Known rows, with every step that occurs:
repemi, ludav, zako, badu, ruzoz: [ 0.513  1.489  2.996  2.158  2.117  1.487 -2.853  3.136 -4.554  0.424
  2.022  2.873  2.831 -1.205 -2.145 -4.235  2.300 -2.515  0.790  1.974
 -0.640  0.347  2.068  3.135 -0.551  2.962]
simu, zako, daki, ludav, repemi: [ 0.434  0.603 -2.695  0.928  0.039 -3.073 -4.025  2.976 -4.153  0.663
  1.806  0.164  3.336  6.718 -6.237  1.388  2.278  1.439 -4.287  2.335
  0.551  0.818 -0.332  1.752 -3.791  2.624]
ludav, repemi, zako, daki: [-1.979  0.635 -2.518  1.622 -1.134 -0.277 -4.340  2.997 -3.499  2.758
  1.607  3.184  3.762  2.479 -5.981 -0.917  3.731 -0.605 -1.942  1.589
  3.929  2.233  3.411  2.486 -3.693  3.187]
repemi, ludav, simu, zako, badu, ruzoz: [ 1.990  1.480  2.883  1.107  0.790  0.454 -1.904  4.067 -5.478 -0.298
  0.454  2.126  0.443 -1.655 -0.645 -3.624  1.226 -1.225  1.735  0.788
 -0.884  1.601  0.999  5.135 -1.797  4.342]
zako, badu, ruzoz: [ 0.283 -0.054  2.825  0.936  0.966  3.551 -0.803  0.042 -1.622 -0.447
  1.117  1.921  0.980 -2.868  1.695 -5.138  0.483 -1.759 -1.119  2.884
 -1.779 -0.071  2.345  2.865  1.361  2.332]
zako, ludav, gilu: [-0.524 -2.762 -3.581  0.761  2.233 -1.156 -2.457 -0.193 -0.497  2.508
  0.054  0.177 -0.394  0.912 -1.338  0.457 -0.772  1.410 -6.539  0.186
  2.334 -3.493  2.203 -1.482 -1.324  2.806]
gilu, ludav, simu: [-0.386 -1.829 -3.211  2.076 -0.411 -3.264 -2.558  1.029  0.112  0.117
  2.499 -1.339  0.255 -0.973  1.407  0.159  1.039 -0.125 -0.991 -0.869
  1.296  2.595 -1.218  1.903 -2.222  2.965]
ludav, zako, badu: [ 0.816  1.683  1.236  2.189  1.618 -1.130 -2.115  1.552 -3.258  0.568
  1.422  2.574  3.797 -0.486 -4.064 -2.008  2.563 -2.595 -0.285  2.426
 -0.892  0.174  1.718  1.070 -1.635  3.239]
simu, ludav, repemi, zako: [-1.357 -1.591 -0.596 -0.472 -1.025 -3.895 -3.041  2.569 -2.371  1.675
  3.221  0.390  3.584  1.969 -5.653 -1.162  3.351  0.176 -0.389 -3.648
  3.189  0.245  2.084  3.008 -2.768  4.385]
gilu, ludav, repemi, zako: [-0.683 -1.629 -2.196  2.088 -1.300 -3.307 -4.206  2.510 -1.021  1.438
  3.999  0.741  4.002  0.399 -3.450 -1.386  4.058 -1.774  1.119 -2.498
  2.113  1.093  2.988  1.903 -2.261  4.488]
ludav, daki, zako: [ 0.179 -0.629  0.342  2.828  1.476 -1.749 -2.933  2.266 -3.511 -0.164
  2.092  3.134  4.088  3.776 -3.678  0.986 -0.553  0.856 -2.205  2.249
 -0.880  0.944  1.626  1.380 -2.724  3.104]
daki, ludav, simu, zako, badu: [ 1.663  1.987  0.203  0.925  0.426 -3.081 -2.747  2.398 -4.185  0.621
  0.723  0.080  1.129  1.490 -3.542 -0.440  1.060 -0.041 -0.218  1.205
 -0.815  1.591 -1.058  3.815 -3.252  3.729]
zako, repemi, ludav: [ 0.186 -1.306  0.556  0.743  3.020 -2.420 -1.802  0.325 -0.930  0.720
  0.724  1.865  0.741 -1.255 -4.071  1.102  3.579 -1.387 -1.595 -1.230
  4.490 -2.772  2.498 -0.641 -3.384  2.876]
badu, zako, ludav: [-4.430  0.185 -0.131 -0.163  2.948 -1.928 -2.431 -1.315 -0.807  0.128
 -1.504  1.992  0.981 -0.806 -1.835 -0.616  0.984 -0.171 -4.381  1.028
  3.095 -3.500  2.745 -2.330 -1.801  0.807]
simu, zako, badu: [ 2.241  1.298  2.594  0.611  0.423 -1.316 -0.832  1.200 -3.393 -0.525
 -0.667  2.886  2.024 -0.095 -3.613 -1.397  0.786 -1.859  0.661  1.363
 -2.200 -1.539  2.420  1.685 -1.982  4.022]
daki, ludav, gilu: [ 0.053 -4.233 -3.699  0.617  0.774 -1.809 -2.498  0.221  0.278  0.986
  1.466 -2.097 -0.360  3.426 -2.312  0.593 -1.803  2.011 -5.307 -1.005
  1.189 -1.988  0.643  1.281 -1.161  2.457]
daki, zako, ludav: [-2.475  0.130  0.582  2.980  3.259 -2.291 -3.097 -0.615 -3.079  3.442
  0.874  2.855  3.379  2.408 -4.300  0.967  0.592  0.813 -4.706  3.238
  1.366 -3.644  1.637 -1.530 -2.339  1.950]
ludav, simu, zako, daki: [ 0.672  0.776 -1.743  2.038 -1.022 -1.898 -2.399  3.027 -4.402  0.282
 -1.176  2.910  1.917  2.817 -3.637  0.891  0.730  0.753 -2.443  3.430
  1.046  3.045  0.318  2.994 -5.087  3.018]
simu, zako, daki, ludav: [-0.649  0.722 -1.832  1.343  0.002 -2.455 -4.322  1.673 -3.454  0.712
 -0.203  1.707  2.651  6.454 -5.940  1.882  0.209  1.631 -4.012  3.641
  0.072 -0.219 -0.191  2.113 -4.183  1.323]
gilu, ludav: [-0.534 -2.282 -1.722  1.613 -0.080 -2.388 -2.751 -0.202  1.115 -0.421
  2.256  0.021  1.397  0.070 -0.070  0.103  0.642 -0.970 -0.990 -0.575
 -0.181 -1.236  0.798 -0.167 -1.104  2.397]
simu, zako, repemi, ludav, daki: [ 2.963  0.514 -0.223  0.789  2.743 -3.930 -3.678  4.037 -4.047 -1.786
  0.467  3.412  2.551  1.867 -4.503  2.752  2.931 -0.224 -0.695 -0.258
  1.695  0.418  2.086  0.710 -5.320  4.241]
badu, zako: [-2.902 -1.832  1.323 -0.326  0.698 -1.447 -0.122 -0.888  0.430 -2.376
 -1.465  1.667  0.873 -1.348 -1.345 -1.726  0.112 -1.178 -1.594 -1.006
  1.555 -1.748  3.216 -0.272 -1.188  1.349]
repemi, zako, daki, ludav, gilu: [-2.100 -2.184 -4.927  1.652 -0.911 -0.882 -5.649  2.683 -2.094  3.410
  1.119  0.666  1.043  5.084 -5.959  0.555 -0.354  1.684 -4.687  0.381
  3.483  0.638  2.030  3.162 -3.862  3.049]

Rows:
[ 0.118 -0.175 -0.031  2.217  2.083 -3.305 -2.871  2.415 -3.507  0.734
  1.499  2.135  3.765  1.680 -5.627  0.178  2.457 -1.495  0.080 -0.375
  2.185 -1.417  1.629  0.796 -2.525  2.320]
repemi, ludav, zako
[-2.775 -2.632 -2.282  0.034  2.250 -1.685 -2.191  0.238 -0.409  0.703
 -1.597  0.728 -0.805  0.120 -1.847 -0.340 -0.879  0.833 -5.995 -1.106
  3.072 -3.261  3.130 -1.933 -2.211  2.774]
badu, zako, ludav, gilu
[ 1.114  1.881 -2.012  0.686  2.294 -3.078 -4.311  2.354 -4.200 -0.618
 -0.064  3.101  3.461  3.101 -2.383  2.022  0.775  1.615 -3.723  2.964
 -0.307 -0.348  1.353 -0.292 -3.348  2.439]
simu, zako, ludav, daki
[-2.379  0.564 -4.507  1.509  0.147 -1.593 -4.506  1.392 -2.538  2.069
  1.719 -1.067  0.251  3.438 -2.581  1.032  0.950  2.164 -4.794  2.980
  3.342  3.705 -2.434  3.330 -3.617  0.979]
zako, daki, ludav, simu
[ 2.189 -1.692  0.852  3.539  2.616 -3.417 -1.151  0.054 -0.828 -0.673
  0.902  2.939  5.344 -0.929 -3.677  0.503  4.617 -1.888 -2.871  2.770
  0.776  0.237  2.356 -1.275 -4.121  2.881]
ludav, zako, repemi
[-0.142  0.854  3.603  1.290  1.306  0.783 -3.525  4.056 -5.383 -0.246
  3.269  2.612  2.699  2.125 -2.023 -2.585 -0.432  0.428 -1.392  2.040
 -3.016  2.342  0.251  4.397 -1.708  4.274]
simu, ludav, daki, zako, badu, ruzoz
[ 1.646 -1.156  1.115  3.646  2.936 -2.635 -2.423  1.557 -2.372 -0.409
  1.740  3.946  4.577  1.482 -4.072  2.080  2.545 -0.151 -3.451  2.948
  0.241  1.465  2.324 -0.198 -4.916  4.011]
ludav, daki, zako, repemi
[-3.209  0.484 -1.473  1.351  1.607 -1.689 -4.394 -0.372 -1.857  3.796
  0.420  2.775  3.313 -0.128 -3.593 -0.842  2.541 -0.210 -2.531  1.410
  3.823 -2.556  3.568  0.026 -2.017  2.000]
repemi, zako, ludav
[-1.970  0.313 -1.243  3.370  2.529 -2.966 -2.960  0.750 -3.701  3.630
  1.385  1.162  2.223  1.064 -2.442  0.759  0.942  1.617 -4.203  2.705
  2.609  0.363 -0.548  0.669 -3.330  2.773]
daki, zako, ludav, simu
[-2.843  0.376 -2.214  0.526 -1.471 -2.125 -4.934  3.921 -4.184  2.823
  2.390  2.223  3.207  4.119 -7.383 -0.126  3.389  0.619 -2.316 -0.245
  4.037  2.151  1.739  3.140 -4.762  3.733]
simu, ludav, repemi, zako, daki
[ 0.959  0.156 -1.376  0.484  3.165 -2.277 -3.843  2.746 -2.470 -0.774
  1.751  2.219  1.326  0.538 -3.190  2.103  3.235 -0.300 -1.980 -0.420
  3.523  0.654  1.857  0.301 -4.292  3.178]
zako, repemi, ludav, daki
[-1.502  0.238 -3.728  0.619  0.543 -1.442 -4.345  1.668 -2.518  1.627
  3.053 -1.000  2.193  5.344 -4.736  0.786  2.521  1.403 -5.362  2.123
  2.446  1.010 -0.628  1.167 -2.336  1.706]
zako, daki, ludav, repemi
[ 3.596 -2.138  2.092  1.930  1.536 -3.721  0.108 -0.225 -0.922 -1.693
 -1.337  3.324  3.480 -0.652 -3.223  1.117  2.900 -1.122 -2.049  1.536
 -0.441 -1.427  2.969 -0.549 -4.480  3.639]
simu, zako, repemi
[-0.810  0.769  1.277  1.097  0.270  1.714 -4.240  2.596 -3.394  1.719
  3.670  0.705  3.120 -0.192 -1.936 -5.333  3.181 -1.363 -0.252  1.341
 -0.134  1.967  2.245  4.824  0.035  3.451]
daki, ludav, repemi, zako, badu, ruzoz
[ 2.357 -1.332 -1.314  2.415 -1.037 -5.150 -2.037  2.527 -1.941 -1.185
  0.541  0.439  1.856  0.877 -0.786  0.874  0.681  0.016  0.641 -0.626
 -1.259  1.891 -0.542  2.377 -3.968  3.965]
gilu, ludav, simu, zako
[ 0.528 -2.103 -2.479  1.093 -0.065 -3.171 -2.629  1.242 -0.052 -0.326
  3.857 -1.264  2.291  1.015 -0.936 -0.113  2.668 -0.957 -1.591 -1.592
  0.278  0.021  0.570 -0.356 -1.204  3.614]
gilu, ludav, repemi
[-1.123  1.103  1.229  1.021 -0.199  0.202 -2.793  1.016 -2.264  2.305
  1.083  2.967  2.370 -1.935 -4.079 -3.200  2.458 -2.667  1.528  0.232
  1.637 -0.221  4.019  3.052 -1.307  3.792]
repemi, zako, badu
[ 1.353 -1.338  0.014  4.471  2.345 -4.008 -4.045  2.523 -1.883 -0.528
  3.027  3.168  4.588  1.974 -3.461  2.830  2.675 -0.573 -2.548  1.824
 -0.289  1.957  1.302 -0.654 -5.659  4.724]
gilu, ludav, daki, zako, repemi
[-1.815  0.479 -3.060  1.280  2.155 -2.252 -2.766 -0.439 -1.758  2.506
  0.733 -0.166  0.330 -1.025  0.029  0.038  1.557  1.452 -4.631  1.894
  3.646  0.264 -0.595  0.286 -2.137  1.754]
zako, ludav, simu
[-1.596 -2.393 -3.571  1.421  1.097 -1.481 -3.917  1.100 -1.385  3.862
  0.287  1.609  1.229  0.624 -3.409 -0.444  0.520  0.743 -4.361 -0.660
  3.836 -2.693  3.990  0.216 -2.492  3.694]
repemi, zako, ludav, gilu
[-0.833  0.849 -1.679  3.247  0.556 -0.973 -3.362  2.112 -3.554  0.975
  0.450  3.832  4.585  3.272 -5.339  0.294  2.071 -0.541 -3.472  4.711
  1.140  1.548  1.584  0.872 -3.732  1.606]
ludav, zako, daki
[ 2.893 -1.260 -0.143  2.348  1.479 -5.376 -1.821  1.059 -1.808 -0.566
  0.054  0.601  2.614  0.889 -3.235  2.052  3.096  0.705 -2.792  1.594
  0.880  1.674 -0.359  1.596 -5.620  3.564]
daki, ludav, simu, zako, repemi
[ 3.524 -2.041 -0.443  3.096  0.579 -5.743 -1.657  1.648 -1.162 -1.403
  0.464  1.458  2.691 -1.203 -1.476  2.010  3.524 -0.829 -0.944  0.490
  0.050  2.275  0.365  0.542 -6.176  4.775]
gilu, ludav, simu, zako, repemi
[ 0.089 -0.744  0.440  3.436  2.687 -3.880 -2.205  2.510 -3.551  2.242
  1.656  1.538  1.295 -0.285 -4.520  1.469  3.216 -0.296 -1.138 -0.763
  4.558  1.221  0.299  1.698 -5.547  4.336]
daki, zako, repemi, ludav, simu
[-1.060  0.601 -2.936  4.060 -0.217 -2.408 -5.286  3.120 -2.919  0.743
  1.864  2.964  4.429  3.790 -4.672  1.094  2.323 -1.045 -2.424  3.680
  0.368  2.242  0.462  0.365 -4.595  2.222]
gilu, ludav, zako, daki
[ 1.965 -1.933 -0.485  4.504  1.921 -5.008 -2.835  1.108 -0.223 -0.817
  2.219  2.168  5.233 -0.487 -3.030  1.536  4.934 -2.477 -1.819  1.609
  0.062  0.961  1.496 -1.549 -4.761  3.470]
gilu, ludav, zako, repemi
[-0.426 -1.251 -1.022  1.129 -0.627 -1.860 -2.428  1.563 -1.728  1.702
  2.467  1.433  4.100  0.130 -4.004 -2.069  3.739 -1.267  0.061 -1.355
  2.839  0.424  3.972  2.054 -1.488  3.895]
ludav, repemi, zako
